Every row comes from one small tree of marks. Brackets hold a mark, then the marks that hang from it, in the order of their numbers. Every link used is in the known rows. Which tree was each row made from?
In the rows, zero is written as 128.
Known rows:
[Q577 [Q377 [Q894 [Q756 Q746] [Q808 Q542]]] Q579]: 80  123  159  61  129  156  131  178  128  118  144  109  100  129  112  122  132  97  142  159  131  141  121  151  147  131  84
[Q579 Q894]: 121  127  116  129  134  135  118  130  114  127  117  128  126  113  117  135  126  139  138  122  125  132  126  127  107  125  111
[Q579 Q577 [Q894 Q542]]: 116  122  106  106  140  153  132  138  125  108  126  132  126  108  108  135  144  124  151  137  124  142  106  133  112  114  104
[Q579 [Q377 [Q894 Q542 Q746 Q808]] Q577]: 103  124  105  58  149  171  153  157  127  96  138  112  125  109  94  122  144  106  151  165  112  164  92  153  122  93  84
[Q577 [Q579 Q377]]: 119  112  121  96  112  158  116  157  137  140  135  147  116  123  112  135  137  132  140  103  135  124  130  127  123  131  125
[Q579 Q577 [Q894 Q746 Q808]]: 111  126  119  97  150  162  142  143  113  103  126  118  132  106  104  123  135  115  149  146  120  155  106  138  111  107  102
[Q808 [Q542 Q746] [Q894 Q579]]: 103  135  167  112  115  70  147  141  135  100  150  128  128  164  136  111  132  84  96  144  131  131  140  145  156  129  140
[Q577 [Q377 [Q894 Q542 Q746 Q756 Q808]] Q579]: 64  126  142  33  147  182  152  168  112  119  144  99  120  109  103  119  150  111  161  178  132  160  100  165  134  108  71
[Q756 [Q746 Q808]]: 122  137  150  131  132  122  130  146  134  110  123  103  114  143  133  114  119  99  114  138  127  136  140  134  158  126  128
[Q542 [Q746 Q808]]: 108  131  145  115  133  115  137  128  136  108  140  111  119  136  140  108  113  95  109  134  134  132  147  148  172  125  136
[Q377 Q579 [Q894 Q542 Q756 Q808]]: 83  137  117  70  150  156  152  142  107  105  138  109  136  109  112  128  143  108  150  179  107  151  106  158  134  109  76
[Q894 Q579 [Q756 Q746] Q808]: 102  160  162  122  128  132  162  159  119  99  123  93  146  134  133  108  158  81  121  175  111  134  115  135  142  119  119
[Q542 [Q746 [Q808 Q756 Q894]]]: 101  114  185  112  127  79  146  127  140  87  146  127  98  156  141  96  125  73  96  150  143  139  143  148  189  123  135
[Q746 [Q808 Q756 [Q894 Q542]]]: 102  112  180  106  140  86  155  135  137  83  142  127  102  149  124  99  145  88  110  169  139  149  121  153  178  116  120
[Q377 [Q579 Q577 [Q894 [Q542 Q746] Q808]]]: 88  130  109  75  147  161  144  152  122  97  140  128  131  109  112  133  132  97  150  147  121  152  115  151  133  107  97
[Q746 [Q808 Q756 [Q894 Q542 [Q579 Q377 Q577]]]]: 104  104  162  86  107  107  162  160  145  74  147  145  116  146  106  99  169  78  113  147  125  143  114  140  165  114  138
[Q808 [Q542 [Q894 Q579]] [Q756 Q746]]: 101  139  181  128  105  76  142  161  141  91  128  117  120  171  148  102  145  72  96  159  128  132  146  129  169  130  143
[Q579 [Q577 Q377] [Q894 Q542 Q756]]: 100  112  125  76  131  175  137  149  127  113  133  132  119  108  106  135  158  117  161  143  133  141  99  137  119  116  96
[Q808 Q542]: 122  122  139  118  129  107  127  134  137  119  141  131  122  140  126  121  123  116  123  136  134  131  127  142  144  132  128
[Q808 [Q542 Q894]]: 118  123  146  119  130  93  131  128  142  108  134  132  118  148  140  118  127  106  113  140  133  129  143  134  156  128  132
[Q377 [Q579 Q577 [Q894 [Q756 Q746] [Q808 Q542]]]]: 96  127  135  83  136  158  136  164  125  90  138  124  123  126  110  128  139  83  148  157  114  147  111  144  137  118  91
[Q377 [Q579 Q577 [Q894 [Q756 Q746]]]]: 109  129  115  100  119  175  122  155  118  111  123  129  127  121  117  142  142  106  153  128  113  137  119  120  114  121  100
[Q377 Q579 [Q894 [Q808 [Q542 Q756]]]]: 92  121  127  84  131  126  129  144  121  108  133  133  115  132  118  123  113  113  123  160  111  149  130  147  151  130  98
[Q377 [Q894 Q542 Q579 [Q746 Q808] Q756]]: 76  149  136  74  139  132  166  144  105  92  137  75  149  123  117  95  151  93  127  187  108  157  112  165  148  106  98
[Q894 [Q542 Q746 Q756] [Q579 Q377] Q808]: 81  145  152  90  123  128  167  168  140  92  125  115  131  138  133  102  157  74  111  182  122  145  117  153  171  110  128
[Q377 Q579 [Q894 [Q808 [Q756 Q746]]]]: 99  134  138  101  128  138  131  159  115  106  127  117  112  130  120  126  121  103  131  154  112  148  128  134  138  121  93
[Q894 [Q542 Q746] [Q579 Q377 Q577] Q808]: 98  138  128  81  123  146  167  166  143  91  145  121  142  124  116  112  158  78  127  153  118  141  109  148  147  105  129

Which tree is each row?
123  107  103  89  112  164  118  138  127  135  133  140  113  113  108  143  123  143  145  104  124  130  124  117  108  131  112
[Q579 [Q577 [Q377 Q894]]]
116  136  133  115  121  127  158  140  129  95  129  127  147  126  129  114  153  100  118  139  110  127  131  116  136  121  142
[Q542 [Q894 [Q579 Q577] Q808]]
84  136  138  69  161  164  160  159  114  92  126  102  130  108  101  115  163  94  156  191  125  163  87  169  131  89  74
[Q579 Q377 [Q894 Q542 Q746 Q756 Q808]]
104  110  113  84  123  153  136  141  119  104  143  144  122  112  106  128  128  115  141  135  109  143  118  130  127  126  102
[Q377 [Q579 Q577] [Q894 [Q808 Q756]]]
103  127  155  108  133  130  128  174  136  94  109  124  96  138  116  117  131  88  121  167  125  149  120  144  153  117  101
[Q579 Q377 [Q894 [Q808 [Q542 [Q756 Q746]]]]]
114  126  176  108  109  83  142  172  142  89  137  121  111  170  118  106  136  77  94  139  124  137  140  142  167  122  137
[Q756 [Q746 [Q808 Q542 [Q894 [Q579 Q377]]]]]
99  125  162  102  131  100  138  136  142  100  122  122  113  164  148  103  133  91  106  172  134  149  140  141  175  119  131
[Q808 [Q542 Q756 [Q894 Q746]]]
108  100  189  109  128  64  142  132  142  84  152  139  94  161  125  96  127  85  98  154  142  141  134  152  186  131  132
[Q746 [Q808 Q542 Q756 Q894]]
110  129  116  101  102  139  126  148  111  142  128  125  134  119  115  135  126  144  130  114  119  126  135  120  105  134  118
[Q577 [Q377 [Q894 Q579]]]
101  132  133  84  146  177  152  172  132  81  122  111  116  110  103  124  168  80  156  175  117  152  87  147  131  97  82
[Q579 Q377 Q577 [Q894 Q542 [Q756 Q746] Q808]]
95  104  136  69  133  151  144  161  135  83  136  126  107  120  99  104  150  90  142  154  132  163  104  155  150  101  104
[Q579 Q377 Q577 [Q894 Q542 [Q746 [Q808 Q756]]]]
69  128  156  73  110  113  149  160  127  104  145  105  115  134  127  98  132  89  112  154  132  144  138  156  172  122  119
[Q577 [Q377 [Q894 [Q542 [Q746 [Q808 Q756]]] Q579]]]
92  133  107  76  136  154  137  137  110  117  138  115  134  116  117  135  140  119  150  160  113  144  113  148  126  115  84
[Q377 Q579 [Q894 Q542 Q756]]
82  126  132  67  139  133  136  150  115  105  134  119  120  138  117  114  112  106  125  175  113  164  124  156  151  118  93
[Q377 Q579 [Q894 Q746 [Q808 [Q542 Q756]]]]
89  127  127  68  147  169  159  155  134  81  138  118  122  104  110  118  161  75  150  171  123  148  94  159  144  98  91
[Q579 Q377 Q577 [Q894 [Q542 Q746] Q756 Q808]]
100  117  115  78  135  151  138  152  140  91  138  125  111  114  111  119  133  90  135  132  129  145  122  153  154  106  112
[Q579 Q377 Q577 [Q894 [Q542 [Q746 Q808]]]]
96  106  140  90  124  156  127  169  125  114  130  150  104  106  99  122  144  119  146  130  135  137  116  138  125  124  102
[Q577 [Q579 Q377 [Q894 [Q808 Q756]]]]
83  112  131  63  122  150  139  148  143  101  136  116  95  129  128  112  123  92  121  151  130  149  132  147  179  120  114
[Q579 [Q577 [Q377 [Q894 [Q542 [Q746 Q808] Q756]]]]]
107  139  181  132  111  91  147  155  130  90  113  111  114  167  138  101  140  80  87  158  118  139  144  123  172  127  143
[Q542 [Q756 [Q746 [Q808 [Q894 Q579]]]]]
101  139  153  109  132  117  147  120  135  102  131  111  125  142  161  111  143  81  116  158  132  127  143  137  167  119  128
[Q542 Q746 [Q894 Q756]]
86  108  156  94  137  123  129  160  127  103  145  142  105  118  108  111  133  107  136  149  140  142  120  152  143  133  102
[Q577 [Q579 [Q894 [Q808 Q542 Q756]]]]
99  142  161  110  123  129  168  175  138  79  132  110  132  139  121  102  167  68  125  179  116  147  101  137  151  113  123
[Q894 Q542 [Q579 Q577] [Q808 [Q756 Q746]]]
88  110  150  56  141  163  147  158  125  101  147  121  119  118  100  116  144  97  153  162  135  155  98  158  135  112  92
[Q579 [Q577 Q377] [Q894 Q746 Q756 [Q808 Q542]]]
101  134  123  84  109  145  132  154  106  140  128  110  139  126  112  127  127  138  132  126  120  141  129  131  104  123  113
[Q577 [Q377 [Q894 Q579 Q746]]]
98  124  144  94  95  122  149  151  154  83  125  132  120  150  148  96  146  68  91  133  119  129  156  124  190  123  165
[Q542 [Q746 Q808] Q756 [Q894 [Q579 Q377 Q577]]]
87  115  159  73  116  132  124  177  127  114  143  128  95  143  113  126  112  98  130  148  129  148  132  146  153  128  91
[Q577 [Q377 Q579 [Q894 [Q808 Q542 [Q756 Q746]]]]]
